(in the rows, 128 means zero)
Known rows, with every way that one mark hangs from another
{nete {tizin kitob seva {sori kizi}}}: [163 132 107 135 122  93 154 131 118 135 113 154 130 150 126 124 100 102
 153 116 108 120 153  96 167 160  94 104 122 147]
{sori {kizi nete zefef} {tizin nefuz seva}}: [109  90 121 113 124 108  95 131 157 148 111 163 146 123 113 127 110 124
 150 163 105 122 143 115 136 105 119 120 128 193]
{kizi kitob nefuz seva sori zefef}: [ 24 177 152 151 148 156  55 163 124 156 100  49 141 169 102 143 131 145
  83 150 141 180 125 223 118  57 164 159 146  55]
{nefuz kizi}: [156  95 146 124 116 118 152 137 139 124 156 124 122  98 168 121 112 129
 146 105 118 127 107  63 119 139 115 120 118 157]
{sori {kizi seva} {tizin nefuz}}: [ 95  99 144  79 115  92  46 150 135 127 146 159 134 111 136 124  96 131
 142 139 119 111 157  98 133 121 124 114 117 197]
{kizi nete seva zefef}: [ 64 105 129  98 150 159 117 116 126 122 149  85 119 151 141 123 146 121
 107 125 131 159  91 123  93  65 124 196 107 155]
{kizi seva}: [101 108 133  85 134 131  97 118 111  98 163 117 112 130 154 125 135 132
 104 108 135 133 109  95  99 110 128 157 108 158]
{tizin {nefuz {kizi nete}} sori}: [212 159 136 132 104 143 139 129 133 134 119 173 136 134 112 118 105 100
 173 131  83 123  89 124 126 161 105 130 123 133]
{kitob {kizi nefuz}}: [114 114 122 153 133 142 159 117 116 104 140 151 103 104 116 141 152 129
 111 105 144 107 130 123 101 111 159 121 149 144]
{sori {kizi nefuz seva} {tizin kitob nete}}: [ 70 141 136 113 137 100  65 155 144 138 110 144 142 125 118 109 102 145
 159 156 121 111 163 138 135 132 138 113 131 115]
{nefuz {kizi kitob seva {sori tizin} zefef}}: [ 82 124 144 102 114 128  98 182 124 152 150  72 144 141 168 120 108 141
 125 135 121 158 134 114 123  96 126 132 130 108]
{nete {tizin nefuz}}: [162 115 132 139 114 111 117 124 117 140 135 124 126 114 120 136 113 112
 116 118 139 123 154 105 158 141 112 122 109 183]
{kitob {kizi nete seva sori}}: [ 77 135 123 113 135 146 154 115  83  81 178 103 121 136 129 102 169 121
 110 114 150 124  90 149  65  98 162 165 137 118]
{seva {kizi kitob sori} tizin}: [138 134 178 153 147 107 150 115 131 133 126  65 118 103 127 166 165 137
  95  93 166 138 131 205 149 138 130 108 139  82]
{kizi kitob nefuz seva zefef}: [ 41 136 130 129 149 159  63 156 132 157  97  80 126 153 117 165 125 145
  78 135 134 164 147 166 128  60 147 154 142 101]
{nete {tizin {kitob {kizi nefuz zefef}} seva}}: [136 120  94 151 132 124 165 126 112 141 119 126 120 138 125 137 128 109
 120 111 133 118 172  99 152 133 119 119 133 138]
{sori {tizin kitob nete {seva kizi}}}: [144 131 100 113 127 109 138 118 128 128 105 163 129 123 129 123 144 147
 133 137 120 104 158 118 142 152 123  99 138 115]
{kitob kizi tizin}: [132 119  90 123 110 145 169 132 120  62 173 182 105  98 188 138 149 134
  99  81 165  99 126  67 108 120 167 120 134 141]
{seva {tizin nete}}: [193 115 138 138 143 145 160  97 147 129 130 117 130 118 114 133 143 145
 120 148 146 132 129 145 129 158 119 133 119 106]
{kizi seva sori}: [ 84 149 155 107 132 128  89 124 103  97 167  85 127 146 140 102 142 133
 109 123 142 148  87 153  89 107 145 162 113 111]
{nefuz {kizi {sori {tizin kitob seva}} zefef}}: [133 120 142 135 115 128 143 159 146 151 139 109 136 129 159 112 110 130
 155 130 109 144 126  97 132 122 118 121 126 120]
{kizi {kitob tizin}}: [120 135 106 117 114 135 126 155 128 103 126 141 121 115 168 153 126 156
  83 109 157 140 142 105 150 117 162 111 140 116]
{kizi kitob nefuz {nete {tizin sori}} seva}: [ 44 186 137 133 142 137  93 150  88 144 111  45 137 165  99 119 146 127
 109 141 134 153 119 202 118  98 157 164 130  70]
{seva tizin}: [179 104 153 134 140 143 160 109 144 128 145 111 108 111 130 144 141 136
 119 120 147 139 135 125 138 147 126 131 114 132]
{sori {kizi nefuz seva zefef}}: [ 61  93 154 134 149 110  72 133 159 132 125 124 126 120 128 143 102 123
 128 123 126 135 120 122 118  83 121 140 121 172]
{seva {tizin kitob {sori kizi}}}: [195 138 147 137 139 137 170 130 151 136 119 150 111 135 121 142 110 118
 160 117 121 134 147 132 165 172 110 113 125 106]
{seva kizi {tizin nefuz nete}}: [208 122 155 151 147 118 141  76 152 134 113 122 131  91 106 162 158 123
 114 113 146 105 125 181 137 169  98 120 126 109]
{tizin kitob {sori {kizi nefuz zefef}}}: [143 159 134 156 135 128 141 150 158 142  83 189 113 148 110 141  84 108
 173 113  96 135 139 130 170 137 112 107 140 120]
{nete {tizin {kitob {kizi zefef}} seva}}: [144 108  87 137 128 121 171 125 109 135 129 134 120 138 135 136 125 109
 117 107 134 118 174  82 154 135 111 119 131 151]
{nete {tizin {sori {kizi kitob nefuz seva}}}}: [114 130 140 135 120  88 111 146 111 138 128 116 130 139 121 132 103 114
 132 120 125 131 147 126 156 128 109 113 117 158]
{nefuz {kizi kitob nete sori} {tizin seva}}: [ 97 134 131 116 102 124 139 153 109 144 147  64 153 133 159  80 123 139
 153 155 123 146 102 120 119 149 146 118 132  85]

Rows
[126  92 126 118 118 101  73 143 168 154 105 182 154 112 109 134  87 139
 145 172 115 117 166 118 152 116 108 102 131 190] : {sori {kizi zefef} {tizin nefuz nete}}
[230 153  98 125 111 142 126  94 126 121  95 213 138 155  92 134 121 106
 142 145  78 115 100 129 123 161 103 120 133 136] : {tizin nefuz seva sori}
[160 151  78 120 114 144 114 134 131 109 100 163 151 128 141 147 127 153
  86 143 142 126 135 126 138 137 151 114 149  89] : {kizi {kitob {tizin nefuz nete seva}}}
[108 146 120 130 124 123 157 145  97 136 115  90 131 145 114 128 135 130
 111 132 138 152 132 155 151 115 139 131 135 122] : {kizi kitob {nete {tizin sori}}}
[ 83 111 150 151 138  97  97 146 150 131 102 135 130 103 113 150 101 141
 122 127 136 131 138 142 144 110 146 100 147 148] : {sori {kizi kitob nefuz}}
[130  85 127 118 104 128 128 145 150 158 146 113 143 112 168 103  93 139
 157 150 120 133 129  64 136 144 101 115 112 148] : {nefuz {kizi zefef} {tizin nete}}
[113 125 121 131 146 155 139 109 109 107 151 120 118 123 114 133 161 130
 107 123 147 108 130 146  82 120 150 146 140 104] : {kitob {kizi nefuz {seva {tizin nete}}}}
[116 152 124 159 132 141 115 117 138 142  96 130 126 125 105 112 129 142
 141 151 127 123 130 145 134 153 152 117 132  89] : {kizi {nefuz {tizin kitob nete seva}}}
[100 132 113 147 128 148 169 111 103 109 138 138 112 124 108 113 161 122
 134 126 132 110 110 141  94 121 164 130 145 123] : {kitob {kizi {nefuz {tizin seva sori}} nete}}
[126 110 143 110 140 156 153 140 143 146 156  72 128 133 167 116 123 115
 151 117 118 149 107  94 110 120 106 170 109 114] : {nefuz {kizi nete {seva {tizin kitob}} zefef}}
[139  98 132 112  99 117 130 139 134 140 156 115 142 103 168  89 100 142
 163 147 124 121 119  65 128 168 114 108 112 137] : {nefuz kizi {tizin nete}}
[137 107 111 111 123  98 125 106 127 121 120 153 135 113 128 124 154 153
 120 145 123 104 137 120 123 136 122 102 130 144] : {sori {tizin nete {seva kizi}}}
[ 88 141 121 120 128 138 142 119  77  97 175  94 130 139 121 102 161 109
 111 118 151 120 108 153  80 107 152 163 132 125] : {kitob {kizi {nete {tizin nefuz}} seva sori}}
[ 79 130 134 164 129 146 140 141 123 130 135 127 115 125 108 134 149 134
 114 128 143 128 143 160 111  83 165 123 151 127] : {kitob {kizi nefuz {sori tizin} zefef}}
[252 167  75 132 116 144 126  77 131 123  73 222 170 164  69 119 123 118
 145 184  76 106  90 158 109 177  93 123 140  98] : {tizin nefuz nete seva sori}
[114  91 138 100 149 159 109 120 142 138 152  92 114 145 148 150 132 127
  99 121 137 155 134 112 119  92 106 171 105 146] : {kizi {seva tizin} zefef}
[103 110 168 157 141  98 135 107 142 121 129 106 110 103 138 157 153 122
 102  80 147 134 102 158 132  94 114 122 128 153] : {seva {kizi sori zefef}}
[ 79 139 127  99 142 132 127 125  93 116 158  69 120 148 143 100 143 112
 124 112 141 139 114 120 113 117 130 180 102 130] : {kizi {nete {tizin kitob}} seva}
[235 203  97 119 113 157 124 135 134 142  86 198 161 162 104 107  85 105
 184 153  75 112 119 134 136 198  88 129 138  59] : {tizin kitob {nefuz {kizi seva}} nete sori}
[ 91 129 172 169 152 102 143  93 135 115 118  96 102  86 118 145 175 121
 118  80 145 116  84 175 114 112 140 133 127 134] : {seva {kizi nefuz nete}}
[139 138  91 108 109 142 167 126 104 120 131 168 112 149 136 104 124 119
 157 128 112 118 136  93 141 165 132 109 134 120] : {nefuz {tizin {kitob {kizi nete}} seva sori}}
[212 149 110 143 141 167 195 116 141 138 109 159 125 150 104 139 130 124
 145 139 125 127 152 150 146 168 108 124 140  72] : {seva {tizin {kitob {kizi zefef}} nete sori}}
[222 130 134 141 137 156 138  95 151 140 116 134 140 118  96 138 134 135
 123 157 138 125 134 158 134 170 116 134 122 105] : {seva {tizin nefuz nete}}
[ 59 115 165 138 131  92  99 147 148 136 125 126 125 100 115 113 122 141
 159 145 128 121 134 141 132 108 156 112 125 167] : {sori {kizi nefuz nete} tizin}
[109 107 122 104 122 101 130 124 116 124 127 132 118 113 139 134 158 148
 113 125 127 118 143 118 134 119 139 105 133 152] : {sori {tizin {seva {kizi kitob nete}}}}
[141 148 122 127 111 121 141 138 146  80 143 182 120 118 175 123 120 127
 141 102 133 122  92  94 130 134 143 122 113 135] : {kitob {tizin {sori {kizi nete}}}}
[197 136 108 136 109 111 130 112 110 139 117 156 137 147 106 130 116 101
 133 133 106 118 137 114 150 157  95 117 115 161] : {nete {tizin nefuz seva sori}}
